Known rows, with every way that one mark hangs from another:
T(D(L(C) P) W): [ 1.16  0.73  1.66  2.44 -1.15  2.86  4.42 -2.87  1.51  0.19  1.06  1.54
  1.23 -0.16  1.27  2.15 -2.38 -0.58 -0.48 -1.24 -0.88 -0.73]
Z(W(L(C(T) H))): [ 5.84  2.27 -2.48 -0.92 -0.07  0.69  2.31  1.07  3.84  0.16  0.40  0.30
 -0.46  0.72 -2.09  0.71  0.28  0.05  0.32 -1.75  0.14  1.65]
L(C): [ 0.53  1.03  0.35  0.22  0.11  0.47  0.86  0.00  1.29 -0.25  0.40  0.56
 -1.00  0.65 -0.79 -0.18 -0.58  0.25 -0.14 -0.85 -0.97 -0.02]
A(Q): [ 0.84  0.18  0.01 -0.36 -0.16  0.32  0.03  0.22  0.06  0.88  0.64 -0.18
 -0.34  0.08 -1.76 -0.66 -0.10  0.58  0.68  0.75 -2.17  1.10]
T(D(P) W(L(C))): [ 1.25  0.97  1.66  1.50 -1.15  3.66  3.04 -1.94  2.94  0.72  0.67  1.24
  0.67 -0.10 -0.21  1.40 -2.24 -0.01  0.17 -2.93 -0.15  1.17]
A(P Q): [ 1.73 -0.50 -0.46  0.51 -0.92  0.72 -1.28  0.16 -0.08  0.95  1.21 -0.28
 -0.36  0.19 -2.81 -0.76 -1.35  0.75  0.39  1.34 -3.02  1.24]
L(C H(P) W(Z)): [ 5.89  1.30 -1.10  1.59 -0.12  0.94  0.76  0.58  2.19 -0.97  0.81  0.89
 -0.51  1.45 -2.83  0.26 -1.98 -0.18  1.85 -2.84 -0.51  1.14]
H(P): [-0.06 -0.60  1.26 -0.35 -0.46  0.11 -0.54  1.10 -1.08  0.07  0.01  0.10
  1.11 -0.03 -0.72 -0.46 -1.21 -0.66  0.45 -0.15 -0.29  0.65]
C(T(W)): [ 0.99  1.14 -1.71 -0.17 -0.66  0.09  0.03 -1.81  2.80  0.82 -0.56 -0.06
 -0.11  0.22 -0.16 -0.32 -0.21 -0.14 -0.14 -0.12 -0.35  1.35]
Z(W(L(H(P)))): [ 4.49  0.47 -0.97 -1.16 -0.22  0.24  1.91  2.33  1.27  0.23  0.49  0.16
  1.14 -0.19 -1.94  0.98 -0.76 -0.35  1.02 -1.61  1.21  1.59]
W(L(C(T(D)) H) Z): [ 6.01  2.45 -1.57  1.46 -0.56  3.32 -0.91 -0.42  4.02  0.39 -0.03  0.12
 -0.82  0.31 -1.14  0.80  0.17  0.20  0.93 -3.91 -0.56  1.15]
Z(W): [ 0.50 -0.25 -1.92 -0.20  0.07 -1.51  2.52  0.53  1.70  0.22 -0.07  0.04
  0.42  0.17 -0.41  0.80 -0.36  0.32 -0.04  0.79  0.66  0.74]
D(L): [ 1.83 -0.25  0.32  1.05  0.17  0.42  1.43  0.07 -0.44 -0.25  0.42  0.16
  0.85 -0.39  0.96  0.94  0.19 -0.31 -0.71  0.15 -0.48 -1.72]
L(H(P) W): [ 5.06  0.53 -0.43 -0.56 -0.40  0.80  0.65  0.72 -0.31 -0.96  0.89  0.62
  1.18  1.01 -2.13  0.07 -1.21 -0.93  1.80 -0.80  0.27  1.33]
L(C H(P)): [ 3.47  1.75  1.13 -0.87 -0.52  1.21  0.06  1.07 -0.37 -0.67  1.11  0.87
 -0.49  0.52 -1.85 -0.18 -1.43 -0.94  1.14 -1.88 -0.49  0.54]
T(D(P) W(L(C) Z)): [ 1.59  0.66  0.68  3.40 -0.96  3.32  2.18 -2.05  4.18  0.97  0.21  0.95
  0.08 -0.24  0.02  1.75 -2.49  0.54  0.37 -4.20 -0.04  1.04]
Z(W(L(C H))): [ 4.99  1.64 -1.57 -0.67  0.20  0.55  2.97  1.53  3.20 -0.08  0.76  0.54
 -0.43  0.37 -2.02  1.15 -0.33  0.31  0.58 -2.12  0.65  1.04]
T(D W(L(H) Z)): [ 3.85  1.14 -1.34  1.54 -0.96  2.71  0.56 -1.66  4.18  0.89 -0.02  0.25
  0.45 -0.91 -0.06  1.76 -1.40  0.28  1.47 -3.79  0.99  1.20]
D(L(W) P): [ 3.22 -0.73  0.81  2.49  0.18  1.33  3.37 -0.60 -1.14 -0.85  1.10  0.91
  1.45  0.65  0.37  1.59 -0.69 -0.52 -0.52 -0.23 -0.25 -1.35]
D(L(C W) P): [ 3.84  0.16  1.17  2.79  0.22  1.69  4.23 -0.62 -0.11 -1.11  1.48  1.45
  0.60  1.26 -0.38  1.44 -1.16 -0.35 -0.66 -0.88 -1.16 -1.35]
Z(W(L(H))): [ 4.57  0.84 -1.90 -0.96  0.13  0.14  2.32  1.56  2.09  0.18  0.46  0.07
  0.30 -0.16 -1.37  1.30  0.11  0.10  0.70 -1.50  1.37  1.07]
L(C(T) H): [ 4.55  2.95 -1.06 -0.87 -0.36  1.31 -0.36 -0.48  1.28 -0.40  0.61  0.48
 -1.45  0.98 -1.28 -0.26  0.45 -0.65  0.46 -1.23 -0.86  0.71]
W(L): [ 1.85 -0.01  0.29 -0.07  0.16  1.31  0.01  1.12  1.19  0.31 -0.04 -0.16
  0.21 -0.28 -0.66  0.14  0.34  0.31  0.11 -1.77  0.22  0.40]
Q(A): [ 0.99  0.31  1.31 -0.59  0.78 -1.23 -1.86 -0.23  0.24  0.42 -0.03 -0.41
  1.10 -0.11  0.60  0.28 -0.42 -0.61 -0.44 -0.75 -1.65 -0.76]

Rows:
[ 3.41  1.24 -2.38 -0.23  0.05  0.28  2.55  1.05  4.51  0.53 -0.18  0.16
 -0.19  0.75 -1.81  0.39  0.12  0.51 -0.28 -1.03 -0.43  1.63] -> Z(W(L(C(T))))
[ 4.97  1.36 -1.75  0.59 -0.79  1.42 -1.42 -0.24  3.52  1.07 -0.54 -0.17
 -0.10 -0.26 -1.37  0.10 -0.93 -0.23  1.01 -3.53  0.21  2.00] -> C(T(W(L(H(P)) Z)))
[ 4.50  1.85 -2.44  1.07 -1.24  2.67 -0.42 -2.17  4.60  1.19 -0.56 -0.11
  0.42 -0.36 -0.20  1.04 -0.35 -0.04  0.97 -2.88  0.24  1.94] -> C(T(D W(L(H) Z)))
[ 6.25  0.27 -0.11  0.41 -0.24  1.21  2.08  0.69 -0.63 -1.12  1.23  0.69
  1.88  0.36 -1.08  1.04 -0.94 -1.14  0.91 -0.50 -0.27 -0.52] -> D(L(H(P) W))
[ 5.69  1.89 -1.55 -1.16 -0.47  0.81  1.86  1.86  3.06  0.23  0.40  0.37
  0.31  0.71 -2.66  0.41 -0.54 -0.38  0.68 -1.91 -0.05  2.14] -> Z(W(L(C(T) H(P))))
[ 1.83  0.91  0.04  0.84 -1.41  3.19  1.17 -2.34  2.55  1.22 -0.26  0.38
  1.25 -0.09  0.31  0.85 -0.73 -0.46 -0.05 -1.54 -0.11  1.87] -> C(T(D(P) W(L)))
[ 4.20  2.99 -0.90 -0.58 -1.08  2.54  0.20 -1.58  1.69 -0.28  0.56  0.63
 -0.31  0.88 -0.69  0.27  0.13 -0.86  0.71 -0.74 -1.12  1.08] -> L(C(T(D)) H)
[ 4.91  1.35  1.34  0.24 -0.29  1.52  1.41  1.00 -0.78 -0.89  1.39  0.96
  0.44  0.07 -0.72  0.78 -1.18 -1.17  0.31 -1.49 -0.96 -1.20] -> D(L(C H(P)))
[ 0.40  0.56  0.30  0.80 -1.22  2.38  0.11 -2.11 -0.34  0.50 -0.15  0.24
  1.09  0.41  0.82  0.44  0.09 -0.84 -0.27  0.56 -0.68  0.96] -> C(T(D(P)))
[ 5.35  1.31  0.18  1.34 -0.03  2.00 -1.14  1.86  2.26  0.06  0.41  0.35
 -0.90  0.02 -2.19  0.42 -1.26  0.08  1.27 -4.83 -0.06  0.78] -> W(L(C H(P)) Z)
[ 4.63  2.57 -1.20  0.43 -0.87  1.07 -0.68 -0.79  3.12  0.29  0.21  0.61
 -1.12  0.62 -1.83 -0.14 -1.85 -0.60  1.17 -3.00 -0.75  1.70] -> L(C(T(W(Z))) H(P))
[ 3.01  1.38 -0.70  1.52 -0.92  2.61  2.51 -2.25  2.44 -0.42  0.45  1.10
  0.70  2.15 -1.08  0.32 -0.71 -0.31  0.17 -0.04 -1.72  1.66] -> L(C(T(D(P))) W)
[ 5.46  0.79 -2.61  1.64  0.27  0.38  0.32 -0.39  1.63 -0.74  0.46  0.23
 -0.41  0.84 -1.31  0.88 -0.35  0.24  1.54 -1.90  0.65  0.63] -> L(H W(Z))
[ 1.82  1.02 -0.83  2.41 -0.78  2.64  1.45 -1.75  5.89  1.05 -0.25  0.54
  0.06 -0.33 -0.40  1.26 -1.94  0.93  0.70 -3.63 -0.34  1.23] -> T(D W(L(C) Z))
[ 1.07  0.48 -0.17  0.33 -1.09  2.53  1.74 -1.56  3.76  1.05 -0.14  0.34
  1.44 -0.72  0.08  1.03 -1.26  0.22  0.51 -1.70  0.25  1.42] -> T(D W(L))
[ 5.63  1.17  0.40  0.88 -1.03  3.03  3.24 -0.64  0.85 -1.04  1.34  1.26
  2.21  0.71 -0.84  1.45 -1.63 -1.13  1.03 -0.56 -1.29  0.03] -> T(D(L(C H(P) W)))
[ 4.26  1.83  0.64 -0.63 -0.58  1.90  1.09  0.55  2.91  0.27  0.79  0.88
 -0.26 -0.13 -2.10  0.27 -2.09 -0.32  1.12 -3.78  0.12  1.45] -> T(W(L(C H(P))))
[ 5.42  1.73 -0.71  1.55  0.36  1.99 -0.45  1.00  2.94 -0.05  0.48  0.27
 -1.71  0.05 -1.61  0.77 -0.23  0.61  0.92 -4.72  0.16  0.21] -> W(L(C H) Z)
[ 5.42  0.94 -2.42  3.15  0.25  0.94  1.89 -0.92  3.93 -0.49  0.14  0.42
 -0.14  1.41 -0.76  0.77 -0.17  0.33 -0.37 -1.07 -1.83 -0.56] -> D(L(C(T) W(Z)))
[ 6.94  1.03 -0.02  3.69  0.33  2.05  3.12 -0.70  0.32 -1.27  1.69  1.38
 -0.48  1.06 -0.52  2.15 -1.24 -0.36  0.28 -2.92 -0.45 -1.55] -> D(L(C H W(Z)) P)
[ 5.01  0.75 -1.07  1.36  0.34  1.53 -1.36  1.02  1.78  0.21  0.11 -0.28
 -0.80 -0.48 -0.83  0.95  0.28  0.42  1.03 -4.08  0.98  0.19] -> W(L(H) Z)
[ 0.86 -0.53  1.98  2.08 -0.86  2.72  2.46 -1.52 -1.82 -0.14  0.79  0.79
  2.05 -0.42  1.99  2.01 -0.67 -0.91 -0.53  0.12 -0.44 -1.39] -> T(D(L P))
[ 4.39  3.06 -2.13  0.95 -1.18  2.19  0.33 -2.78  4.31  0.41  0.14  0.64
 -0.99  0.50 -0.54  0.77 -1.05 -0.23  1.00 -2.34 -0.74  1.42] -> L(C(T(D W(Z))) H)
[ 6.20  2.42 -1.09 -0.38 -1.39  2.84  1.26 -0.85  2.08 -0.75  0.77  1.03
  1.12  1.87 -2.47 -0.06 -1.25 -1.19  1.61 -0.68 -1.46  2.44] -> L(C(T(D)) H(P) W)
[ 3.86  1.39 -0.55 -0.57 -0.27  1.38  0.83 -0.26  2.65  0.45  0.47  0.32
 -0.14 -0.58 -0.95  0.75 -0.84  0.02  0.91 -2.97  1.05  1.02] -> T(W(L(H)))
[ 3.89  2.73  0.35  0.23 -1.19  3.23  0.63 -1.76  0.20 -0.30  0.91  0.98
 -0.36  0.94 -0.40  0.66 -0.19 -1.22  0.50 -1.24 -0.90  0.87] -> L(C(T(D(P))) H)
